Every row comes from one small tree of marks. Brackets hold a mark, then the marks that hang from it, in the order of their numbers. Every link used is in the known rows. Which tree was each row made from?
(in the rows, 128 means zero)
Known rows
[q481 q575 q877 [q915 q267 [q945 q63 q658]]]: [155 157 100 211 140 128  57 123 119 166 123 176 121 135 149 149 114 124]
[q877 [q481 q575 [q915 q267 [q945 q63]]]]: [167 173 116 225 141 125  46 121 137 162 102 150  95 126 154 135 137  91]
[q267 [q915 [q481 q575 q877] [q945 q63 q658]]]: [132 118 110 204 162 155  81 135 125 170 130 191 105 135 116 123  96 162]
[q877 [q481 q575 q915]]: [161 165 144 198 158 134  83 130 169 137  96 144 118 119 153 122 147  80]
[q402 [q267 q915]]: [126 122 133 169 144 157 128 128 143 129 114 137 132 114 138 150 164 104]
[q267 [q915 [q481 q575 q877] q945]]: [126 110 133 213 169 156  82 141 178 153 106 196 117 116 129 126 123 170]
[q727 q481]: [149 137 123 174 150 159 105 153 135 159 109 144 143 121 132 132 139 119]
[q727 q481 q945]: [165 135 102 167 160 152 110 144 154 159 118 135 128 146 153 128 139 116]
[q267 [q915 q481]]: [124  96 131 159 151 166 100 144 168 153 137 151 136 127 127 129 144 123]
[q402 q945]: [138 108 120 134 127 133 101 140 158 155 150 134 147 126 136 128 156 104]
[q915 q267 [q481 q575] q945]: [151 139 123 232 139 134  64 142 140 170 110 169 143 129 156 140 128 125]
[q877 [q481 [q915 q267 [q945 q658]]]]: [184 166 116 206 140 164  65 118 152 164 120 136 110 156 144 140 131  95]
[q63 [q945 q658]]: [156 141 110 154 128 147  97 145 116 171 129 121 140 136 124 142 114 124]
[q481 q575 q915]: [142 153 129 174 155 122  93 144 157 135 117 142 146 111 167 130 147  90]
[q915 [q481 q575 q877] [q945 q63 q658]]: [147 133 113 218 150 141  66 147 115 179 126 182 115 136 115 127  82 143]
[q267 [q915 [q481 q877]]]: [121  85 140 172 153 170  94 140 190 150 126 181 130 122 109 139 137 144]
[q481 q575 q877 [q915 q267 [q945 q658]]]: [159 162 114 218 147 138  68 124 149 156 110 178 136 138 161 150 123 132]
[q727 [q481 q575 [q915 q267]] [q945 q63]]: [169 166  86 186 159 111  82 124 125 160 118 158 123 142 189 132 149  97]
[q727 [q481 q575 q877 [q915 q267]] q945]: [169 158 108 206 167 125  87 119 177 149  96 189 135 139 182 143 153 129]
[q877 [q481 q575]]: [156 153 148 212 143 140  91 130 152 146  84 144 124 123 136 129 142  90]

Write each row's tree
[152 163 113 208 146 123  68 135 149 151 111 153 137 121 179 143 148 108]
[q481 q575 [q915 q267 q945]]
[142 145 133 203 140 122  75 123 172 141 100 181 151 115 161 159 156 111]
[q481 q575 q877 [q915 q267]]
[148 160 118 192 163 127  79 151 155 143 116 143 127 114 169 123 130 112]
[q481 q575 [q915 q945]]
[167 173 133 217 167 139  71 136 171 144  94 144 100 122 156 117 133 101]
[q877 [q481 q575 [q915 q945]]]
[143 140 114 184 152 174 123 129 117 143 124 133 118 134 135 142 132 125]
[q402 [q267 [q915 [q945 q658]]]]
[171 185  88 210 157 134  73 132  83 176 122 164 127 139 166 128 117 122]
[q727 [q481 q575 [q915 q267 [q945 q63 q658]]]]
[135 104 118 198 142 150  53 159 153 178 132 170 105 121  97 139  97 142]
[q915 [q481 q877] [q945 q63]]
[134 120  92 160 145 167  95 135 105 165 149 130 106 144 122 131 113 128]
[q267 [q915 [q945 q63 q658]]]
[160 152  88 176 130 140  62 133 110 173 154 133 121 148 149 147 120  99]
[q481 [q915 q267 [q945 q63 q658]]]
[160 176 113 202 182 140  88 154 142 151 102 159 127 112 169 113 128 133]
[q727 [q481 q575 [q915 q945]]]
[135 118 146 210 149 136  83 147 168 155 104 189 144 115 127 137 123 132]
[q915 [q481 q575 q877]]
[171 176 128 232 150 134  58 121 164 151  90 153 110 129 167 136 147  98]
[q877 [q481 q575 [q915 q267 q945]]]
[146 128 119 192 159 178 111 137 125 154 136 150 117 138 130 132 118 132]
[q402 [q267 [q915 q481 [q945 q658]]]]
[165 153 101 182 137 152  74 132 138 164 140 134 137 149 160 147 130 104]
[q481 [q915 q267 [q945 q658]]]
[139 142 137 187 156 125  86 141 178 135 105 171 139 109 151 140 140 114]
[q481 q575 q877 q915]
[165 182  91 194 173 139  84 147  87 168 125 154 115 130 157 108 102 125]
[q727 [q481 q575 [q915 [q945 q63 q658]]]]
